Each row comes from the steps of one walk. Every step used is in the known rows, and no mark comes twice. Write the walk behind each row, first mark first.
In the rows, zero is written as 128.
Known rows:
vuleme -> dulef -> tupu: [106 127 117 172 132  77 157 134 136 115 123  80 137 160 127 152 160 141
  93 185 111 145 123 140 112 156 106 116 143]
lopuga -> padima -> bido -> tupu -> dulef: [137 183  76 107 129  47 105 145 151 174 100 106 180 144  75  61  92 113
 114 157  99 109  96  99 104 151 146 141 143]
lopuga -> padima -> bido: [150 134 111 101 117  72 100 124 134 159  98 127 181 120  89  56  83 116
 120 156 102 128 117 110 118 135 143 170 139]
padima -> dulef -> tupu -> subi: [132 133 150 181 131 113 124 110 113 130 172  97 199 140 132  98 145 103
  89 135 141  99 108 136 181 165 120 156 179]
feker -> subi -> padima -> bido: [170 106 162 131 131 141 105 136 154 116  82  75 147  94  87 165 175 156
 123 121 141 177  74 119 161  88 155 122 179]
tupu -> dulef -> padima: [123 120 111  54 129  88 101 121 133 123 109 117 160 152 153 125 163  69
 152 138  82  62  92 130  48 143 134 111 147]
bido -> tupu -> subi: [110 173 151 167 151 136 153 156 168 164 146 100 156 157  87 131 111 195
  93  92 178 116 113 107 136 126 156  90 138]
dulef -> tupu: [131 132 148 160 141 134 144 121 139 113 155 108 167 137 120 125 147 123
 103 154 144 162 109 162 175 149 108 133 143]
fuvi -> subi -> padima -> bido: [163 111 167  89 129 145  94 126 123  93  88 135 181 112 136 132 154 124
 141 138 153 163  97 200 106 114 127 162 162]
lopuga -> padima -> bido -> tupu: [146 166  93 127 126  62 117 144 157 177  95 120 182 122  67  60  73 137
 109 161 106 127 108 104 127 140 158 149 139]
fuvi -> subi: [129 132 136 100 139 150 112 132  95  74 110 131 162 131 159 133 134 122
 141 126 138 137 139 196  99 136 128 133 105]
feker -> subi -> tupu -> dulef -> padima -> lopuga: [133 126 138  68 140 125  72 152 148 122  75  40 113 108  83 186 180 127
 160 123 103 102  88  76  92  96 163  72 147]
lopuga -> padima -> dulef -> tupu -> subi -> feker: [128 165 136 165 120  74  80 106 169 145 169 157 199 158 120  59 102 121
 108 154 125 111 110 135 140 179 137 144 151]
vuleme -> subi: [129 153 114 122 142 132 130 123  88 110 147 128 143 119 144 165 137 122
  74 119 146 124 136 171 128  79 117 134  82]
vuleme -> subi -> fuvi: [129 157 162 116 141 141 150 120  75  88 161 143 153 148 166 153 126 121
  61 123 121 141 156 194 149  97 112 143  69]
vuleme -> dulef -> tupu -> subi -> padima: [110 118 174 173 130  97 143 130 163 131 136  89 157 173 117 161 171 172
  86 155 156 158  99 139 102 141 105 114 169]
vuleme -> subi -> tupu -> dulef: [110 185  96  89 130 103  87 138 105 119 137 104  94 124 136 188 161 116
  98 121 150 109 101 140  91  73 106 114  89]
vuleme -> dulef: [105 125 102 146 122  70 144 138 127 128 100  97 107 153 132 158 145 146
 113 164  98 118 137 114  71 139 120 111 130]
lopuga -> padima: [129 147 106 119 109  78  92 125 150 153 112 159 156 131 117  77  88 125
 130 147 112 135 122 116  98 150 138 139 106]
vuleme -> dulef -> padima -> bido: [128  78 120  98 125  60 145 125 137 136  59  83 157 131 117 132 142 126
 118 184  57  75 118 119  52 125 151 132 170]
padima -> dulef: [143 137  99 156 113  89 109 121 101 135 131 119 151 115 147 104 133  85
 123 146  99  80 126 113 146 153 131 156 162]
bido -> tupu -> dulef -> padima -> lopuga: [128 166 104  94 150  94 123 156 163 168 105  81 172 144  90 133 139 107
 135 142  89  60 102 100  75 137 152  81 153]
feker -> subi: [135 122 132 145 143 145 123 141 125  96 106  72 129 119 111 167 157 156
 122 108 131 149 112 117 155 113 158  95 122]
padima -> lopuga: [147 111 154  97 150 152 120 134 114 153 123  86 149 116  74 133 121 109
 134 128 105 104 162  93 123 113 127 126 148]
tupu -> dulef -> padima -> bido: [136 112 112  40 135  83 108 120 122 129  98  94 178 144 127 108 159  58
 143 143  74  55  87 127  63 135 138 135 173]
bido -> tupu -> dulef: [111 205  74 135 143  85 134 163 153 150 132  92 134 160 107 136 141 127
 123 127 127 100  97 109 106 149 134  86 134]
padima -> dulef -> tupu: [144 137 112 185 123  94 122 116 112 125 153 103 180 124 141 100 149  80
 104 168 112 108 109 144 185 170 116 159 174]
subi -> tupu: [117 145 132 111 112 118  94 144 161 148 106 121  67 106 106 156 130 154
 150 139 145 135 104  99 120 103 134 115 130]
bido -> tupu: [122 181 103 169 139 113 149 159 165 158 120 110 133 132  96 134 112 163
 114 136 139 123 116 117 144 133 151  95 128]

Write each row's walk:
[115 173  89 110 141  80 128 155 171 154 108 100 161 151 116 129 143 116
 133 142 102  72  86 119  78 145 154  80 144] : bido -> tupu -> dulef -> padima
[156 115 162 145 126 144  97 138 166 111  93 101 131 102 112 180 180 167
 131 115 155 186  78 126 147  97 150  99 151] : feker -> subi -> padima
[133 129 179 134 141 155 142 139 112  73 123  88 139 147 132 151 149 152
 108 113 105 163 133 145 171 133 153 102 109] : feker -> subi -> fuvi
[140 173  90 113 153  89 144 156 129 154 116  61 157 143  76 107 131 112
 110 139 112  95  98 108 133 131 138 132 176] : padima -> bido -> tupu -> dulef
[136 167 158 120 133  86 130 138 152 169 118 122 203 158  75  50  66 154
  89 137 115 126 121 114 136 149 158 152 136] : lopuga -> padima -> bido -> tupu -> subi -> fuvi
[161 141 152 111 137 140 105 142 143 110  85 127 185 111 120 134 145 144
 135 143 158 160  91 194 111 118 136 145 164] : fuvi -> subi -> padima -> bido -> tupu
[103 170 105  79 117  92  76 148 147 139 117 100  70 136 118 155 158 116
 158 133 132 109  86  90  83 120 116 105 136] : subi -> tupu -> dulef
[166 119 150 181 120 122  93 130 155 109 110  84 165  99 121 164 194 137
 116 139 141 169  66 134 182 124 144 119 178] : feker -> subi -> padima -> dulef -> tupu
[107 165 115  62 132 123  70 147 113  85 103 111 113 140 150 156 161 115
 166 131 143 120 106 168  63 131 122 115 113] : fuvi -> subi -> tupu -> dulef
[ 96 126 187 167 141 101 172 128 130 105 150  82 164 200 131 141 153 162
  71 154 125 145 135 151 118 164 108 118 141] : vuleme -> dulef -> tupu -> subi -> fuvi
[149 122 164 103 122 151  86 128 136  88  99 159 164 117 157 148 160 133
 152 132 160 168 103 204  87 123 123 137 135] : fuvi -> subi -> padima
[112  88 118 110 118  64 138 127 150 133  70 108 139 135 142 149 148 134
 127 180  68  85 122 125  39 132 147 109 144] : vuleme -> dulef -> padima
[137 160 189 155 150 150 128 156 193 188 134 103 170 139  58 146 125 195
 107  99 181 128 102  97 127 104 148  94 170] : bido -> tupu -> subi -> padima -> lopuga
[104 190 167 167 163 146 141 146 205 153 178 131 145 177  85 137 109 212
 110  91 181 115 120 125 134 130 160  68 141] : bido -> tupu -> subi -> feker
[110 139 119  54 113  88  71 138 167 143  90 111  94 125 127 151 162 106
 168 146 109  81  75 101  55 115 139 101 144] : subi -> tupu -> dulef -> padima
[137 150 181 132 157 135 173 147 132 151 137  81 185 157  70  95  99 166
  80 113 137 115 123 120 168 126 151 142 168] : padima -> bido -> tupu -> subi -> fuvi
[133 112 128  35 142 105  95 127 121 139 106  90 176 144 119 126 159  56
 156 139  67  48 114 110  42 135 134 110 158] : tupu -> dulef -> padima -> lopuga
[127 138 134 130 129 136  96 154 152 111  88  64  81 101  94 187 162 178
 140 117 144 157  94  95 147  94 162  83 124] : feker -> subi -> tupu
[169 137 153 139 124 113 120 141 187 174  97 124 155 104  77 130 141 155
 119 148 151 157  71 123 146 100 138 144 198] : subi -> padima -> bido -> tupu
[139 155  83 145  96  46  77 120 130 158 113 150 172 120 132  57  95  92
 124 162  86  98 120 107 115 166 142 163 130] : lopuga -> padima -> dulef
[133 125 127  69 135 110  83 148 148 114  68  39 116 109  91 170 178 131
 148 129 107 109  67  90 106  96 169  93 158] : feker -> subi -> tupu -> dulef -> padima -> bido
[174 102 166 113 115 123 105 122 162 154 101 133 151 101  99 125 147 132
 129 143 144 162  79 132 138  97 123 163 199] : subi -> padima -> bido
[ 97 122 154 172 142  94 160 131 138 120 140  70 159 181 117 149 156 164
  79 151 141 139 122 134 105 151 112 113 151] : vuleme -> dulef -> tupu -> subi
[109 127 238 119 139 168 152 119 118 114 177 132 168 190 136 111 116 163
  92  81 153 129 147 144 141 138 129 132 123] : tupu -> subi -> fuvi
[118 158 114 105 132 116  81 157 142 105  96  49  78 126 104 190 184 147
 146 114 135 136  81  89 119 108 150  74 127] : feker -> subi -> tupu -> dulef
[136 162 161 136 168 138 150 140 172 156 151  92 167 152  55 110 102 180
  99 107 156 107 115 117 157 118 158 118 183] : padima -> bido -> tupu -> subi -> feker
[158  67 156  64 130 116 130 110 139 141  77 114 191 101 109  99 125 101
 133 159  79  76 105 137 103 112 164 154 176] : dulef -> padima -> bido
[124 131 122  41 118  85  77 137 157 150  82  93 106 120 107 138 155 100
 162 149 100  76  71  96  66 110 140 119 167] : subi -> tupu -> dulef -> padima -> bido
[160 151 133 121 127  97 107 146 178 166 103 109 155 123  86 130 155 129
 126 145 143 142  58 118 122 111 126 136 201] : subi -> padima -> bido -> tupu -> dulef
[157 101 137  91 139 105 143 132 165 161  75 102 195 102  89 101 114 123
 124 163  85  75  96 127 112 111 179 132 180] : dulef -> padima -> bido -> tupu
[117 125 193 159 150 159 147 118 139 120 180 100 191 163 110 121 145 151
  85 112 183 153 107 154 169 143 115 130 152] : dulef -> tupu -> subi
